Each row was made from one path, in order. Every step used is in the known rows, and no mark comes twice. Write each row's path.
Known rows
mugat/sipo: [ 0.90  0.33 -0.38 -2.54 -0.83  2.08  3.57  1.50  0.67  0.62  1.23 -0.88
 -0.01 -1.20  1.39  0.60  0.13 -0.14  1.46  0.69  1.53 -3.07  2.64]
mugat/sipo/vuli: [ 2.99  1.58 -0.72 -2.70  0.38  2.65  3.10  2.23 -0.12  0.52 -1.21 -0.13
  0.93 -0.22 -0.12 -0.21 -0.64 -1.55  1.74  1.85  1.53 -2.20  3.09]
luno/dedal/vuli/sipo/befa: [ 0.65 -1.39 -4.37  2.58 -0.26  2.35  4.11  3.63 -0.08 -3.80  0.31 -1.18
  2.21 -0.97 -1.31 -2.09  1.74  1.12  2.83  1.09 -1.66 -2.13  0.86]
luno/sipo/vuli/dedal: [ 4.05 -0.13 -2.78 -1.02  1.18  0.31  2.66  1.74 -0.73  0.37 -2.17 -1.01
 -1.46  0.29 -0.63 -3.21 -0.44  1.37  4.07  0.23  0.59 -1.29  2.85]
befa/dedal/vuli/sipo: [ 0.54 -0.74 -3.22  0.95 -1.80  3.13  1.82  4.03  2.27 -2.61  0.56 -0.13
  0.68 -2.20 -0.48  0.22 -0.27 -0.04  4.45  1.71 -0.84  2.65  1.19]
vuli/sipo: [ 1.89 -0.74 -1.36  0.90 -2.02  1.51  1.30  2.55  0.75 -0.94  0.28 -1.36
  1.21 -3.28  0.71 -1.23 -0.31  0.96  0.98 -0.04 -0.36  0.01  3.10]
sipo/vuli/dedal: [ 2.43  0.58 -1.39 -0.70  0.28  0.46  0.29  0.79 -0.31 -0.32 -1.53  0.62
 -1.05 -1.10 -0.02 -1.56 -1.48  0.14  4.23  0.43  0.42  0.80  3.51]
mugat/sipo/vuli/dedal/befa: [ 2.00  0.61 -1.66 -1.84  1.51  3.18  1.76  3.09 -0.08 -0.16 -1.80 -0.81
 -1.46  0.64  0.37  0.94 -0.60 -1.79  5.59  2.66  0.63 -1.36  2.30]
befa/sipo/puro: [-0.30 -1.84 -1.82 -1.02 -2.13  2.82  2.45  2.73  2.56  0.95 -0.08 -1.22
  0.06 -1.09  1.09  0.47 -1.59  1.38  2.22 -2.28  1.11 -3.56 -0.73]
sipo/mugat: [ 0.57 -1.67 -2.78 -1.41 -0.49 -1.22  1.13  0.79 -0.90 -0.47  2.25 -0.68
 -0.46 -1.10  0.55 -0.02 -0.59  0.83  1.33 -1.98 -0.34 -1.03  0.69]
luno/dedal/vuli/sipo/puro: [ 0.45 -2.17 -4.72  0.91 -2.29  2.52  3.31  5.62  0.11 -1.84  0.31 -1.15
  0.20 -1.48 -0.61 -0.19  0.90  2.04  3.42 -1.27  0.08 -2.22 -1.87]
sipo/befa: [ 0.35 -1.02 -1.67  0.08  0.85 -0.08  2.82 -0.67 -0.38 -0.91  0.64 -0.54
  0.49 -0.98  0.83 -1.62  0.06  0.59  0.97 -0.09 -0.10 -2.76  2.22]
dedal/luno: [-0.36  1.65 -0.90 -0.34  0.97 -0.57  2.79  1.11  0.49  1.59  2.07  0.33
 -1.28 -3.20  3.47  0.20 -0.64  0.03 -1.03 -0.24  1.52 -1.10  2.89]
puro/sipo/mugat: [ 0.11 -0.19 -3.99 -2.36 -0.13  0.21  2.12  1.82 -0.94 -0.04  2.61 -2.66
  1.00 -1.80  1.19  0.30  0.31  2.74  0.02 -0.90  0.07 -1.16  0.70]
luno/dedal/puro/sipo/befa: [-2.26  1.35 -3.89  0.78  0.20  0.95  4.61  2.03 -2.03 -1.31  1.51 -3.15
  0.02 -1.58  2.40 -1.78  2.22  3.39  0.06  0.17  1.35 -4.20  0.65]
mugat/sipo/befa/dedal/vuli: [-1.03 -0.54 -3.07 -1.31  0.94  3.63  4.92  2.23  1.92 -2.12  0.60  0.28
  0.42  0.28  0.41  1.27  0.09 -1.18  5.08  2.89  0.08 -2.69  0.05]
befa/sipo/vuli/dedal: [ 2.25  0.36 -1.19 -0.16 -0.70  3.28  0.46  2.19  2.35 -0.41 -2.46 -0.35
  0.39 -0.56 -0.38 -1.56 -2.44 -0.03  5.08  0.90  0.03  0.21  3.22]
luno/sipo/befa/dedal/puro: [-1.40 -1.37 -3.70  0.41  0.90 -0.09  4.44  1.70  0.07 -0.56  0.05 -1.76
 -2.34 -0.54  1.90 -2.32  0.54  1.79  3.11  0.00  1.38 -3.19 -0.25]
puro/sipo: [ 0.64  1.58 -2.34 -1.88 -0.28  1.21  3.33  1.26 -0.30  0.42  2.05 -2.54
  0.66 -2.14  1.58 -0.37  0.76  2.60 -1.03  0.61  0.79 -1.33  2.63]
vuli/dedal: [ 0.52 -0.64 -1.00 -0.53 -0.90 -0.03  0.61  0.06  0.50 -0.24  0.83 -0.16
 -2.15 -2.00  1.59 -0.68 -0.90  1.56  3.78 -0.79  0.23  0.09  2.72]
vuli/sipo/befa/dedal: [-0.46 -2.31 -2.05  2.60 -1.14  1.98  2.20  2.34  1.90 -2.18 -1.67 -0.92
  1.08 -2.70  0.99 -1.04 -1.39  1.58  4.37  0.80 -1.94  0.16  1.12]
dedal/puro/sipo: [-1.12  2.75 -2.88 -1.71 -1.02  1.23  2.28  2.17 -0.59  0.24  2.69 -2.60
 -0.45 -3.10  3.03 -0.66  1.21  1.69 -1.29  0.19  2.96 -1.64  2.53]
mugat/sipo/befa: [ 0.53 -0.60 -1.16 -1.44  0.51  2.16  4.39  0.73  0.56 -0.26  0.24 -1.02
  1.02 -0.47  1.47 -0.02  0.12 -0.04  1.87  0.93  0.70 -4.98  2.03]
dedal/luno/sipo/vuli: [ 3.15  1.88 -2.60 -0.89  3.06 -0.09  4.81  2.94 -0.61  2.21 -0.91 -0.50
 -0.87 -0.88  1.11 -2.20 -0.19 -0.05 -1.01  0.78  1.94 -2.26  3.02]
vuli/dedal/befa/sipo/mugat: [-0.92 -3.01 -3.64 -0.14 -0.26  2.00 -0.17  3.03  1.62 -1.12  0.66 -2.28
 -1.10  0.05  0.59  1.09 -1.36  0.63  6.00 -0.67 -1.58 -0.29 -0.57]
vuli/dedal/puro: [-1.28  0.64 -1.61 -0.41 -1.62 -0.22 -0.14  1.10  0.30 -0.35  1.54 -0.34
 -3.31 -2.69  3.18 -0.98 -0.41  0.77  3.67 -1.07  2.54 -0.31  2.42]

Which path is each row?
[-1.53  0.04 -2.80 -0.10  0.61  1.48  4.12  0.78  0.55 -0.94  0.25 -1.95
  0.54 -1.75  1.66 -0.10  0.08  3.43  2.59  1.61 -1.04 -1.29  1.03]
puro/sipo/befa/dedal
[ 2.13  0.10 -3.31 -0.01 -1.57  2.75  1.80  3.76  1.13 -2.31  1.46 -0.52
  1.75 -2.17 -0.66 -0.81  0.78 -0.80  1.43  1.08 -0.05  0.57  2.51]
dedal/vuli/sipo
[ 0.99  3.97 -3.23 -1.98  0.08  1.72  1.90  2.99 -1.53  0.16  0.11 -1.71
  0.50 -2.04  1.50 -1.78  0.33  0.19 -0.97  1.51  3.15 -1.18  3.15]
dedal/puro/sipo/vuli
[ 0.25 -2.53 -3.09  0.48  1.46  0.09  5.52  0.68  0.38 -0.51 -0.47 -1.59
 -1.05  0.27  0.19 -1.92  0.27  2.53  3.33  0.29 -0.80 -2.81  0.12]
luno/sipo/befa/dedal
[ 0.57  0.05 -2.37 -0.48  1.21 -0.69  3.99  1.88  0.91  2.16  0.60 -1.15
 -3.20 -2.18  3.39 -1.24 -0.11  2.25  1.98 -0.58  1.76 -1.91  2.33]
vuli/dedal/luno/sipo
[ 1.36 -2.50 -3.21  0.32 -1.93  0.33  0.27  3.35  0.10 -1.29  0.86 -1.69
  1.67 -2.95  0.75 -0.69 -0.96  1.16  1.92 -1.54 -1.04  0.06  1.07]
vuli/sipo/mugat
[ 0.75 -2.27 -2.36  0.19 -2.73  1.89  1.60  4.03  1.17  0.18 -0.54 -1.18
  0.37 -3.40  1.61 -0.29 -1.02  1.90  2.27 -2.16  0.51 -2.12 -0.22]
vuli/sipo/puro
[-0.71 -2.03 -2.67 -0.70 -0.48  3.22  2.31  3.79  1.95  0.48 -0.08 -2.20
 -0.71  0.18  0.91  1.41 -0.86  0.31  2.50 -0.98  0.44 -3.40 -1.75]
dedal/befa/sipo/puro
[ 0.24 -0.53 -1.56  0.11  0.20  2.87  2.03  2.38  1.60 -0.67  0.91 -2.34
  0.12  0.20  0.02  0.56 -0.07 -0.63  1.63  1.03 -0.61 -1.14  1.60]
dedal/befa/sipo
[-0.19 -2.20 -3.42 -0.51  0.12  1.87  1.16  3.15  0.90 -0.99  1.61 -2.83
  0.46  0.44 -0.29  1.13 -0.53 -0.45  2.50 -0.32 -1.23 -1.18 -0.47]
dedal/befa/sipo/mugat
[ 0.10  0.81 -2.88 -0.95  0.94  1.22  3.91  0.28 -0.37 -0.42  1.08 -2.34
  1.65 -1.53  1.44 -1.03  0.98  2.61 -0.47  0.80 -0.05 -3.25  2.30]
puro/sipo/befa
[-2.35  0.68 -1.71 -0.10 -1.54 -0.03  1.20  1.65  0.39 -0.48  1.39  0.06
 -2.85 -2.45  2.46  0.01 -0.73  0.33  3.05 -0.17  1.82  0.91  0.96]
befa/dedal/puro
[ 1.07  0.67 -2.23 -0.71  1.98 -0.87  5.20  1.96  0.12  2.24  1.51 -1.38
 -1.80 -1.76  2.69 -1.25  0.69  1.37 -1.35 -0.20  1.81 -2.85  2.26]
dedal/luno/sipo
[-0.90  1.12 -0.90 -0.07  0.25 -0.56  1.38  0.93  1.18  1.43  1.30  0.55
 -2.84 -3.63  4.19  0.32 -1.36  0.96  2.65 -0.49  1.34  0.05  2.94]
vuli/dedal/luno
[-0.36 -1.47 -3.56 -1.01  0.55 -0.55  4.08  3.45  1.12  3.10 -0.29 -0.97
 -4.22 -2.16  4.46 -0.29 -0.82  3.47  3.16 -2.74  2.67 -4.35 -0.82]
vuli/dedal/luno/sipo/puro
[ 0.59  0.33 -3.20 -0.17  0.28  1.02  3.93  1.72 -1.25 -2.27  2.58 -0.38
 -0.69  0.18 -1.32 -0.54  1.98  0.50  1.93  0.50  0.00 -0.79  0.99]
luno/dedal/vuli
[-0.97 -0.84 -3.59  0.25  0.99  1.40  3.47  0.53  1.23 -2.62  1.16  0.89
 -0.09  0.05 -0.21 -0.08 -0.13 -0.47  4.35  1.75 -0.76 -0.30  0.14]
sipo/befa/dedal/vuli
[-1.49  2.23 -2.95 -1.20 -1.50  1.05  1.06  2.05  0.14  0.05  1.73 -2.16
 -2.13 -3.32  3.68 -0.62  0.34  2.56  2.11  0.05  2.79 -0.85  2.45]
vuli/dedal/puro/sipo
[ 0.06 -2.34 -5.16  0.48 -1.73  1.86  0.84  4.76  1.51 -3.12  1.05 -0.26
  1.01 -1.99 -0.49  0.83 -0.91  0.00  5.34  0.25 -1.61  2.51 -0.96]
befa/dedal/vuli/sipo/mugat
[-2.29 -1.06 -2.68  2.72 -1.80  1.64  1.37  3.26  1.68 -2.04 -0.79 -0.95
 -0.04 -3.63  2.45 -1.36 -0.82  0.61  4.21  0.46  0.00 -0.29  0.70]
vuli/sipo/befa/dedal/puro
[-3.06  1.68 -2.99  0.54  1.83  0.93  4.90  1.84  1.31  0.80  0.69 -1.08
 -0.14 -3.17  4.25  0.84 -0.74  2.87  0.98  1.80  0.16 -1.45  1.05]
puro/sipo/befa/dedal/luno
[ 0.08 -1.20 -1.65 -2.96 -1.53  2.20  3.84  2.98  0.92  1.69  0.29 -0.81
 -0.84 -1.24  2.15  1.81 -0.43  0.69  2.34 -1.47  2.25 -5.30 -0.77]
mugat/sipo/puro
[ 2.43  0.83 -0.72 -2.30  0.16  2.69  1.78  2.19  0.54  0.34 -1.92  0.18
 -0.77 -0.59  0.76 -0.25 -1.30 -0.54  5.34  1.58  1.27 -1.43  3.15]
mugat/sipo/vuli/dedal
[-0.33 -0.99 -2.18  1.31  0.18  2.90  3.49  3.20  0.49 -1.38  0.52 -3.02
 -0.40  1.04 -0.74  0.09  0.81  1.05  2.47  0.67 -1.67 -1.67  0.39]
luno/dedal/befa/sipo
[ 2.28  0.90 -3.50 -0.98  0.53  0.46  1.79  2.98 -0.88  0.29 -1.28 -1.15
 -2.84 -0.50  0.96 -3.61  0.05  0.45  3.61 -0.06  2.96 -1.77  2.38]
luno/sipo/vuli/dedal/puro
[ 1.54 -1.83 -5.17 -0.51 -1.33  1.73  0.67  4.35  0.55 -2.53  2.02 -1.00
  2.10 -2.01 -0.75 -0.24  0.13 -0.62  2.56 -0.44 -0.69  0.46  0.38]
dedal/vuli/sipo/mugat
[-1.18 -1.59 -1.75  0.83  0.34  0.14  2.92 -0.30  0.60 -1.31 -0.08  0.02
 -0.56 -1.18  0.92 -0.53 -0.99  1.40  3.79  0.57 -1.12 -0.62  0.91]
sipo/befa/dedal
[-1.31  0.71 -4.95 -0.90  1.39  2.56  4.57  1.78  0.92 -2.26  1.51 -1.12
  1.06 -0.53  0.42  0.27  0.73  1.61  2.87  2.89 -0.43 -0.81  0.36]
puro/sipo/befa/dedal/vuli
[-0.34 -1.12 -1.85  0.37 -0.28  3.03  0.77  2.36  2.46 -0.64  0.15 -2.10
 -1.46 -0.04  0.63  0.40 -0.88  0.21  4.88  0.81 -0.87 -0.18  1.45]
vuli/dedal/befa/sipo
[-1.33 -2.61 -2.86 -0.18 -1.20  3.23  1.13  3.68  2.62  0.35 -0.83 -2.11
 -2.31 -0.14  1.67  1.50 -1.66  1.17  5.90 -1.21  0.34 -2.48 -1.64]
vuli/dedal/befa/sipo/puro
